Each row was made from one walk, in order. Every step used is in the known rows, and no mark comes twice. Write each row's walk.
Known rows:
nurudiv -> bimalu -> ledet -> mepuz -> rifo: [ 0.04 -0.39  0.04  0.18  0.14  0.07 -0.24  0.07 -0.21  0.02 -0.04  0.37
 -0.04 -0.01  0.20 -0.18  0.11  0.16  0.12]
nurudiv -> bimalu -> rezo -> rifo: [ 0.07  0.36  0.03 -0.20  0.06  0.00  0.09  0.05 -0.12 -0.03  0.09 -0.22
 -0.23  0.07  0.05  0.01 -0.34  0.10  0.28]
ledet -> mepuz -> nurudiv -> bimalu: [ 0.46 -0.28 -0.03  0.17  0.22  0.15  0.01 -0.01  0.05  0.03  0.23 -0.14
 -0.03  0.16 -0.10  0.27 -0.07 -0.12 -0.07]
mepuz -> rifo -> nurudiv: [-0.36 -0.14 -0.08  0.34 -0.23 -0.20  0.11  0.12  0.12 -0.14 -0.03  0.20
  0.23 -0.08 -0.05 -0.02  0.26  0.16 -0.38]
ledet -> mepuz -> rifo -> bimalu: [ 0.06 -0.07 -0.05  0.08 -0.06  0.04 -0.06  0.01 -0.09 -0.08  0.12  0.02
 -0.02  0.02  0.36  0.15  0.08  0.11 -0.07]
nurudiv -> rifo -> bimalu: [-0.18  0.25 -0.11 -0.30 -0.10  0.29 -0.02 -0.29  0.11 -0.02 -0.01 -0.21
  0.01 -0.13  0.08  0.12  0.21 -0.14  0.03]
ledet -> mepuz: [ 0.29 -0.15 -0.05  0.29  0.18 -0.19  0.04  0.26 -0.09  0.16  0.04 -0.02
 -0.05  0.05  0.29  0.14  0.15  0.05 -0.14]
rezo -> rifo -> nurudiv: [-0.10  0.03  0.00  0.18 -0.15 -0.32  0.08 -0.01  0.01 -0.23 -0.08 -0.04
  0.02 -0.08 -0.18  0.18 -0.23  0.13 -0.27]
rifo -> bimalu -> ledet: [ 0.03 -0.10  0.09 -0.09  0.04  0.00 -0.16 -0.19 -0.01  0.15 -0.18  0.04
 -0.14 -0.06 -0.02 -0.09  0.09 -0.08  0.25]
rezo -> rifo -> bimalu: [ 0.05  0.21  0.08 -0.18 -0.22 -0.02  0.00 -0.22 -0.08 -0.08  0.05 -0.26
 -0.31 -0.10  0.00  0.16 -0.32  0.05  0.07]
nurudiv -> bimalu: [ 0.17 -0.08 -0.04  0.03  0.08  0.16  0.02  0.04  0.07  0.20  0.10 -0.23
 -0.25 -0.09  0.06 -0.07  0.03 -0.04 -0.07]
rezo -> rifo: [-0.03  0.08  0.11  0.13 -0.27 -0.23  0.09  0.06 -0.14  0.03  0.05 -0.03
 -0.27 -0.09  0.01  0.05 -0.14  0.17 -0.08]
mepuz -> nurudiv: [ 0.04 -0.17  0.07  0.29 -0.18 -0.09  0.20  0.03  0.14  0.14  0.15  0.01
 -0.01  0.09 -0.27  0.13  0.21 -0.08 -0.13]
mepuz -> nurudiv -> rifo: [-0.24  0.02 -0.03  0.06 -0.24  0.13  0.16 -0.15  0.16 -0.01  0.09  0.06
  0.17  0.02 -0.29  0.16  0.38 -0.13 -0.10]
rezo -> rifo -> nurudiv -> bimalu -> mepuz -> ledet: [-0.03 -0.07  0.17 -0.33  0.06  0.15 -0.24 -0.04 -0.02 -0.18 -0.15 -0.07
 -0.01 -0.29 -0.51 -0.37 -0.64 -0.04 -0.31]
mepuz -> rifo: [-0.29 -0.09  0.03  0.30 -0.35 -0.10  0.11  0.20 -0.03  0.11  0.11  0.21
 -0.06 -0.08  0.14 -0.13  0.35  0.20 -0.18]
bimalu -> rezo -> rifo -> nurudiv: [-0.13  0.33 -0.05  0.03  0.04 -0.39  0.17  0.10  0.00 -0.25 -0.10 -0.06
  0.18  0.13 -0.10  0.16 -0.22  0.12  0.00]
bimalu -> ledet: [-0.05 -0.21  0.12  0.22 -0.01 -0.21 -0.07  0.08 -0.06  0.26 -0.18  0.25
 -0.08 -0.06 -0.02 -0.21  0.27  0.03  0.11]
rezo -> rifo -> bimalu -> ledet -> mepuz -> nurudiv: [ 0.26 -0.18  0.20 -0.05 -0.01 -0.10 -0.19 -0.36 -0.20 -0.21 -0.05  0.15
 -0.07  0.16 -0.27  0.33 -0.39 -0.03  0.31]
rifo -> bimalu -> mepuz: [ 0.02  0.06 -0.01 -0.23 -0.14  0.14  0.06  0.06  0.15  0.18  0.02 -0.22
 -0.14 -0.18  0.13 -0.26 -0.19 -0.12 -0.19]

Which walk is each row?
[ 0.08  0.36 -0.06 -0.20  0.14  0.00  0.11  0.01  0.09  0.08  0.01 -0.29
 -0.04  0.15  0.18  0.06  0.05 -0.08  0.27] | rifo -> bimalu -> rezo
[ 0.08 -0.08 -0.02 -0.12 -0.02  0.22  0.05  0.20  0.13  0.25  0.10 -0.17
 -0.19 -0.22  0.08 -0.39 -0.20 -0.07 -0.26] | nurudiv -> bimalu -> mepuz
[-0.02  0.20  0.09 -0.31 -0.33  0.05  0.03 -0.06 -0.03 -0.01  0.04 -0.20
 -0.27 -0.22  0.04 -0.16 -0.55  0.02 -0.12] | rezo -> rifo -> bimalu -> mepuz
[ 0.25 -0.43  0.13  0.36  0.16 -0.21 -0.05  0.03 -0.09  0.09 -0.06  0.35
  0.13  0.20 -0.19  0.13  0.17 -0.05  0.11] | bimalu -> ledet -> mepuz -> nurudiv
[ 0.07  0.18 -0.20 -0.06  0.36 -0.01  0.09  0.07  0.21 -0.09 -0.05 -0.26
  0.20  0.12 -0.04  0.04 -0.04 -0.08  0.01] | rifo -> nurudiv -> bimalu -> rezo
[-0.25  0.24 -0.11 -0.45 -0.19  0.36  0.01 -0.12  0.16  0.04 -0.03 -0.16
  0.05 -0.25  0.11 -0.22 -0.01 -0.16 -0.16] | nurudiv -> rifo -> bimalu -> mepuz
[-0.30 -0.15  0.11  0.00 -0.22  0.03 -0.16 -0.18 -0.07  0.03 -0.11  0.31
 -0.06 -0.09  0.02 -0.21  0.21  0.09  0.20] | mepuz -> rifo -> bimalu -> ledet
[ 0.08 -0.24  0.08  0.03  0.16  0.09 -0.16 -0.07 -0.02  0.23 -0.12  0.07
 -0.20 -0.08 -0.07 -0.25  0.08 -0.04  0.18] | nurudiv -> bimalu -> ledet
[ 0.42  0.02 -0.08  0.04  0.40  0.09  0.09  0.12  0.05 -0.01  0.21 -0.15
  0.12  0.37 -0.01  0.25 -0.07 -0.13  0.20] | ledet -> mepuz -> nurudiv -> bimalu -> rezo
[ 0.37 -0.34  0.02  0.10  0.41  0.04 -0.24  0.03 -0.15  0.15 -0.10  0.12
 -0.12  0.01  0.15 -0.07 -0.01 -0.02  0.16] | nurudiv -> bimalu -> ledet -> mepuz
[-0.06  0.38  0.06 -0.01 -0.09 -0.29  0.18  0.18 -0.16  0.00  0.03 -0.04
 -0.14  0.12  0.08  0.03 -0.15  0.16  0.21] | bimalu -> rezo -> rifo
[-0.06 -0.12  0.22 -0.07 -0.02  0.05 -0.10  0.28 -0.04  0.31 -0.11  0.10
 -0.06 -0.22 -0.21 -0.55  0.02 -0.07 -0.24] | bimalu -> mepuz -> ledet
[-0.02 -0.16  0.07 -0.04  0.08 -0.10 -0.19 -0.23 -0.05 -0.23 -0.22  0.08
 -0.04 -0.12 -0.33 -0.03 -0.38  0.06  0.04] | rezo -> rifo -> nurudiv -> bimalu -> ledet
[-0.02 -0.19 -0.02  0.38 -0.09 -0.15  0.03  0.29 -0.15  0.04  0.11  0.23
  0.02  0.01  0.35  0.03  0.26  0.23 -0.20] | ledet -> mepuz -> rifo
[ 0.02  0.22 -0.10 -0.05  0.13 -0.03  0.01  0.13 -0.12 -0.10  0.09  0.01
  0.12  0.23  0.44  0.12  0.09  0.11  0.21] | ledet -> mepuz -> rifo -> bimalu -> rezo
[-0.20  0.46 -0.11 -0.37 -0.01  0.27  0.14 -0.31  0.21 -0.15  0.06 -0.16
  0.28  0.23 -0.20  0.25  0.20 -0.25  0.31] | mepuz -> nurudiv -> rifo -> bimalu -> rezo
[ 0.06 -0.28 -0.18  0.23  0.17  0.03 -0.07  0.06  0.04 -0.25  0.06  0.05
  0.21 -0.02  0.13  0.12 -0.01  0.11 -0.32] | ledet -> mepuz -> rifo -> nurudiv -> bimalu
[ 0.07  0.34 -0.17 -0.29  0.23  0.21  0.06 -0.22  0.09 -0.23  0.07 -0.13
  0.36  0.33  0.01  0.42  0.12 -0.22  0.31] | ledet -> mepuz -> nurudiv -> rifo -> bimalu -> rezo
[-0.43 -0.16 -0.07  0.20 -0.33 -0.14  0.14  0.28  0.17 -0.09 -0.03  0.24
  0.28 -0.21 -0.02 -0.35  0.02  0.14 -0.57] | bimalu -> mepuz -> rifo -> nurudiv
[-0.04 -0.25  0.01  0.13  0.10  0.02 -0.11 -0.15 -0.06 -0.05 -0.13  0.41
  0.30  0.13 -0.20  0.16  0.33 -0.10  0.14] | bimalu -> ledet -> mepuz -> nurudiv -> rifo
[-0.23  0.55 -0.17 -0.43  0.08  0.22  0.06 -0.18  0.10 -0.05 -0.05 -0.23
  0.13  0.09  0.16  0.09  0.22 -0.14  0.30] | nurudiv -> rifo -> bimalu -> rezo
